Each row was made from one walk, in order. Every step used is in the known rows, and no mark comes twice. Write each row's walk.
Known rows
domul > natovo: [  1 -41  -3   5  19  -4  12 -18   8   3  12 -40  -5   4  -2  34 -18 -10
   1 -15   3  10  -8  14  -4  -9   0   5  -3   9  41   4   9 -10  15 -10
 -33]
demif > luku > zikeb > kazes > domul: [ 41 -59   2 -36 -24 -16  11  -1 -47 -27 -61 -11  53  36  29   9 -13  -5
  22   7  24   9 -15 -13  10 -44  37 -21  12 -45  19  25 -43  15  53 -21
  12]
fuvu > luku > zikeb > kazes: [ 30 -44  34  -2  11   0  24  19 -35   0  14  -9  19  -5  -9   3   7  10
  35  -1  -8  13 -18   3  -2  17  32 -35   8 -52  19  33 -40  -8  13 -38
  -4]
sobis > natovo > domul: [  1 -17 -25  23 -28 -15   5  -6  12  -1 -15 -31  -1   1  39  31  -7   4
  11 -15  41   3   4  14  -3   5   9  54  -2 -11  19  38  -2   1  14  31
 -38]
pobigav > sobis > natovo: [  7 -31 -36  10  -2  -1 -18 -21  24  30 -13 -35 -28 -15   9   9 -42  13
   5  14   9   0 -14   7  -9  29   1   6  18  24 -16   7   6   4  22   5
 -42]
natovo > domul > lofo > sobis: [ 15 -29 -27 -10   0  15  -4  33  62  17   3 -20  51   3 -13  48  -9 -14
 -51 -32 -10  12 -12  49 -28  -7   4  21 -12  21  46  27  -3   8   6  30
  24]
fuvu > luku > gedo: [ -5 -51  20  18  10  -2  24   3   0 -11  15 -36 -23 -22 -13  34  26 -12
  25  18   8   6  -5   6 -20 101  15  -8  -9  -9   3  13 -40  -4 -14 -33
 -26]
kazes > sobis > pobigav: [  9 -19  10  23 -11  29 -10  11  26  26 -27  10 -14   6   3  16  32  14
  -6  16  12 -20 -15  -4  -8  42  30  -9  15  42  25  20  11  15  58  11
 -22]
demif > luku > zikeb > kazes: [ 34 -39   8 -39   5 -17  20   1 -45  -1 -40   4  59  11   4  29 -17  -6
  12  13  10  -9 -25 -17   1 -48  23 -28  22 -67  11  14 -46   4  51 -33
   0]
zikeb > luku: [  2 -61  16  25  18   3  21  -8  10  10  19  19  20   4  -5   1 -38 -14
  -2 -21 -10  25   2 -28 -21   2  28 -11  11 -28  16   3 -12  -4  29 -12
  -9]
demif > luku: [ 15 -48 -13 -27   6  -5  -4   3  -3   2 -32   1  32  -5  -5  17 -27 -18
 -18  26  17  -4 -12 -17 -23  -9  27  -8   3 -15 -18  -8 -28   4  27 -33
  -8]
luku > sobis > natovo > domul > lofo: [ 11 -20 -43  -7 -22 -10  37 -10  31  -5 -12 -29  12  10  38  80  -5 -21
 -16  -1  40  15  10  34 -44  33  -6  48   5   9  53  42   9  -8  12  55
 -37]
luku > zikeb: [ -1 -16   3   1  -5   6  19   8 -21 -21 -20   8  31   5  33  32  10 -21
  34  25  23 -28 -24  -8  15 -43  -5 -25   3   1   5  18 -23   2  15  -3
  -3]
kazes > domul: [  3 -71 -13  10 -34   7  -6  -2  -4 -40 -28 -23  -3  18  45 -23  -7 -10
  19 -10  18  22   1  -1   6  11  27  -6 -12  50  29  24   3  24  20   9
   8]
pobigav > sobis > natovo > domul > lofo: [ 16 -36 -45   4  -8  -3 -33   3  46  25 -27 -55   0 -18   2  35 -28  15
 -25  -9  23  19  -3  34 -25  34  -3  46  -8   0  14  14   5  -7   9  39
 -33]
lofo > sobis: [  4 -26 -10   1   4  20  20  15  36  22  26   2  18   5 -18  16 -22 -14
 -17   0 -33 -22 -27  22  -4  -8   8 -29  17  58   9  20   0  20  27 -14
  15]
fuvu > luku > sobis: [  5 -43   7  -6   8  10  36   1  19 -13  24  -4 -11 -15  -5   2  -5 -20
   7  23   3  27   3   4 -46  63  23 -27  18  15   9  21 -17  -1  -1 -11
 -22]
zikeb > kazes > sobis: [ 12 -39  21  13   1   5  19  -4 -18  42  -6  -2  41  -5 -34  -5 -13   7
  27 -18 -42   0  -9  -5 -27  12  13 -46  32 -10  73  47  17  23  87   2
   7]
pobigav > sobis > natovo > domul > kazes: [ 24 -14 -22  29   4 -14  -8   4  30  29 -14 -41  -7   4  30  20 -19  33
 -25  -9  26  40 -15  37 -36   5  -7  39  21   7  19  16  -5   6  26  11
 -48]
zikeb > luku > demif: [ -7 -22  14  40  13  -9  22   8  16  15  14  30  43   6  16   2 -33 -25
  25 -26  16  20 -13 -29   5  10   8 -23  32 -55  11  24 -25   4  20  -5
   9]
demif > luku > zikeb: [ 20 -31   0 -30  -5  -5  13   5 -21 -19 -50  13  52   8  11  41  -6 -22
   8  44  37 -23 -21 -21  10 -43  15 -18   3 -35 -21   1 -48  -1  25 -32
  -5]
domul > pobigav > sobis > natovo: [  8 -18 -19  19 -12   2  20  -9  45  34  16  -8 -45  -7 -20  -8 -37  27
   2  17  20  16 -28  37 -66   4  19  19  12  43  11  11  10   0  25  14
 -51]
lofo > sobis > natovo: [ 17 -20 -25  15 -20  14  36   0  31  27  20 -13  -5  15  -8  44 -29   5
  -3   2 -13 -26 -23  34   7  16  10   4  15  46   2  36  14   8  24 -14
 -15]
lofo > sobis > natovo > domul > kazes: [ 32  -4 -13  34 -10   2  41  23  38  31  18 -17  17  33  15  55  -9  20
 -30 -15   2  14 -28  62 -17  -9   2  32  20  28  34  46  -4  13  22  -3
 -23]
kazes > sobis > natovo > domul: [  4 -17 -16  42 -43   0   5  -4  18  11 -43 -27  23   1   9  37   7   1
  25   3  32 -14  14   9 -19  33   2  25   8  -4  40  61  15  14  55  45
 -35]
natovo > sobis > pobigav: [  2 -44  -3   9  12  13  -8  -1  20   7 -14  20 -26 -17  19  -2  22  -1
 -30 -17   8  -4 -25  16 -22  40  15 -11  16  48  18  -4  16  11  52  10
 -14]
sobis > natovo: [  6 -25 -23  22 -19  -3  17 -12  -9   9  -5 -21 -17  -4  15  38 -17   4
  21  10  22 -10 -12   8  -4  34   6  24  -4  13   2  23   6  -5  16  -1
 -40]
lofo > sobis > pobigav: [ 16 -13  -5  -4   9  32  10  21  55  29  26  15 -26  19  12  16   1  14
 -46  -4 -21 -24 -40  29  13   6  38  -7  22  70  -4   8   1  16  24 -14
  -1]
gedo > luku > sobis > natovo > domul: [  5 -30  -8  20 -28  -5  -4  -8  51  -7 -15 -19 -14   3  73  32  11  -1
 -18  28  60  36  12   5 -58  30  10  25   7   8  25  68  -8   2  57  22
 -29]
demif > luku > sobis > natovo: [ 22 -31 -37 -29 -19 -16  44 -26   3  -7 -33  -8   5  13  20  53 -31 -23
  -3  42  42  -2  -1  -7 -33  22  17   9  30  -9 -10  15 -16   0  35 -11
 -43]
pobigav > sobis > natovo > domul: [  2 -21 -38  10  -8 -15 -30 -13  35  17 -20 -47 -13 -16  28   1 -35  17
  -5  -7  24  11  -3  16 -13   7   3  35  19   5  -3  20   0   6  22  32
 -42]
kazes > domul > natovo > sobis: [  9 -96 -10  15 -19  -1   0 -22   6 -40 -28 -47  -8  23  25  -9  -7 -15
   8 -47  18  38   2  27 -13  22   3  -2  -5  39  67  21  32  16  47  16
 -13]

Which walk is each row?
[ 33 -15  10  60 -14  18  39  14 -10  38 -18 -11  28  22  -5  57  14  22
  11  21  12  14 -25  28 -39  38  -7   2   8  23  55  40  12   7  55 -15
 -45] -> domul > kazes > sobis > natovo
[ 20 -42  40   9   1  11 -19  13  -9  13 -13   2  31  -2  39  12  16  16
  11  16  12  19 -27 -12 -20 -21  18 -36   1 -31  30  54 -25   2  76 -34
  14] -> gedo > luku > zikeb > kazes
[ 17 -28 -40  13 -24  -6  -5   7  24   6 -20 -45  13  -4  17  68  -7  -2
 -12 -19  39  16   5  37 -19  35   5  67 -29 -15  34  31   5 -13  -3  37
 -27] -> sobis > natovo > domul > lofo
[  3  -5  -3  49 -52   0  25   1  37  16 -20  -9   7   6 -14  26  10  12
  22   9  40  -9   5  30 -58  13  16  36   9   8  60  62  18   8  59  52
 -45] -> kazes > sobis > natovo > domul > pobigav
[ 11 -47   2   4  30   5   3 -20  27  10  -3 -18 -37   1   1  22   9   6
 -33 -41  12   7 -19  31 -14  29  11  10  10  28  42  -9  27  -8  44   8
 -46] -> domul > natovo > sobis > pobigav
[ 64 -73  -8 -45 -22  10  16  23  -9  -2 -45 -17  70  44 -10  47 -23  -6
 -14  -6  -6   8 -27  28   9 -29  34 -20   2 -24  34  28 -28  12  47 -26
  38] -> demif > luku > zikeb > kazes > domul > lofo > sobis
[ 22  -5  13  18 -29 -14  30  -4 -33   7 -44 -18  47  22  22  45  13  15
  54 -12  19 -21  -4   8  10 -26   0  -1  31 -57  66  76  -7  12  77  34
 -19] -> luku > zikeb > kazes > sobis > natovo > domul
[ 39 -75 -40   7 -54  30   7  18  35  -7 -18 -49   5  35   5  47 -20   2
 -13 -20   5  21  -8  55   7  51  25  27 -31  64  37  41  21  10  11  11
  12] -> kazes > domul > lofo > sobis > natovo
[ -2 -65  -2  11  22  -2  14 -27   9  -4  -1 -29   6  -8 -20  19 -15 -17
  -8 -37  -1  15 -10  26 -29  12 -17 -11   9  12  52   7  28  -4  43   4
 -28] -> domul > natovo > sobis
[  0 -38  -4 -16   7 -20  19  -8  -9 -11 -36 -18  23  -1   2  60   1 -32
   2  33  27 -20 -13 -14 -17  30  11   1   4 -20 -10  -7 -45   5  24 -31
 -16] -> demif > luku > gedo
[ 20 -54 -23  25 -53   1  -3 -16  40 -10 -11 -31 -55  20  23 -36 -28  25
  14   6  36  38  -9  37 -43  15  34  24   2  64  25  24  16  19  31  26
 -32] -> kazes > domul > pobigav > sobis > natovo
[ 60 -77  19 -13 -19  23  18  45  -1  -4   4 -30  29  24 -22  19   6  15
  10 -21 -25  36 -21  45   5  39  42 -28 -12 -12  47  51 -22   1   9 -28
  27] -> fuvu > luku > zikeb > kazes > domul > lofo > sobis
[ 19 -88  -9  11 -15   6 -10 -19  24 -33 -31 -40 -47  30  46  -8  12   6
 -17 -48  30  36  -2  31  -3  30  28  15  -3  47  55  14  28  12  46  23
 -26] -> kazes > domul > natovo > sobis > pobigav
[ 30 -78 -25  -4 -35  31  -5  27  39 -10 -14 -32  24  30   3  22 -12 -14
 -24 -22 -12  21 -12  46  -4  27  22  -4 -29  72  45  28  17  18  12   7
  38] -> kazes > domul > lofo > sobis
[ 13 -10  20  43   0   1  11  30  17  13 -23  -3  59  16  16  22  30   6
 -16  -8  16  29  -9  23 -51 -15  -6   6  14   7  73  45  -9  21  54  18
 -13] -> natovo > domul > kazes > sobis
[ 14 -75  -5  10 -24   0  -5 -20   7 -37 -18 -59 -19  32  41   0 -15  -4
  15 -30  21  35   6  19   9   2  21  13 -13  33  55  21  15  11  20  10
 -20] -> kazes > domul > natovo
[ -3  -3 -29   1 -25 -21  44 -26  19 -15  -9 -19  -8  16  51  46  -7 -17
   9   3  44   6  13  14 -32   8  -1  31  31  14  39  46   4   9  28  54
 -45] -> luku > sobis > natovo > domul
[  4 -38  29  21 -11  21 -27  23  13  -8 -25   9  22  -4  50  21  27  -1
   6  45  42   5 -23 -14 -16 -13   7 -28 -13   1  -2  42 -30  -5  47 -28
   6] -> gedo > luku > zikeb
[ 16 -14  -2  14 -25  -9  56  -2  45 -19  32 -12 -38   4   3  17   7   5
   8  17  47  41  10  40 -82  49  34  37  15  -5  36  50 -13 -11  -1  21
 -59] -> fuvu > luku > sobis > natovo > domul > pobigav
[ 20 -25   4  29 -24 -13  21 -11 -11  40 -23 -33  32   2  -7  17  -6  22
  30 -34  -5   2   5  10 -21  21  14  12  29 -37  79  70  16  20  85  34
 -19] -> zikeb > kazes > sobis > natovo > domul
[ 18 -26 -21  32 -40  12  -6  15  29  24 -45 -40  35   0 -15  68  13   1
   5  -2  32  -4  11  26 -30  57  -2  36 -15  -4  57  52  19  -1  39  49
 -29] -> kazes > sobis > natovo > domul > lofo
[ 34 -39 -33   2 -11  31  19  25  41  38  12 -27  18   6 -29  87 -25   0
 -30  -8 -15 -10 -27  56 -14  49   4  16 -17  40  23  26  17 -12   6  -4
  -3] -> domul > lofo > sobis > natovo
[ 24 -19 -25 -10   1  21 -15  38  80  21   7 -14  12  15  10  48  14   8
 -76 -34   0   4 -19  54 -13   9  28  42  -8  32  35  14  -2   4   7  29
  14] -> natovo > domul > lofo > sobis > pobigav
[ 30 -46  46  11  -2  11  24  20 -27   6 -10  -6  35  -6 -31   7  17  16
  46  14 -13   3 -14  -2  -6  35  26 -51  16 -50  40  56 -22   1  45 -26
  -7] -> fuvu > luku > zikeb > kazes > sobis
[ 32 -14  25  43   9  29  20  28  12  45 -13  18   5  27  12  36  45  29
 -30  16   9  15 -38  23 -37  30  17 -11  15  43  54  17   1   9  62 -20
 -32] -> domul > kazes > sobis > pobigav
[ 34 -92  39  15 -15   5 -17  -4  -1 -17 -38 -30  19  21  45  -1  19  13
  13 -25  25  47 -16  16 -24  -3  12 -33  -3 -16  70  65   4   7 101 -11
   3] -> gedo > luku > zikeb > kazes > domul > natovo > sobis
[ 24 -46 -21 -12   9  36   8  36  50  31  16 -14  42   3 -42  51 -19 -18
 -43  -8 -32  -3 -29  47 -22  21   4 -10 -18  53  27  11   8   0   7  -6
  27] -> domul > lofo > sobis
[ 36 -84   6   4  -3  -5   1 -25  -2   3 -12 -41 -37  28  28 -20  -2  29
  -8 -81  -9  48 -11  35   0  24  37   7  17  10  90  22  31  20  82  14
 -15] -> zikeb > kazes > domul > natovo > sobis > pobigav
[ -3 -44   8   6  -1  14  -3  -1  42  -2  -2   5   2  -6  50   7   8 -16
 -18  43  27  30  -7  -9 -67  21   8 -30   8  39  22  41  -6   8  57  -9
  -7] -> gedo > luku > sobis
[ -8 -12  -7   9  -1  -9 -12   3  61   6  11  -2  -3  -9   7 -36 -20  12
 -24  -6  19  29 -11  32 -74 -46  17  21  18  25  36  15  -5  12  21  41
 -18] -> natovo > domul > pobigav > sobis
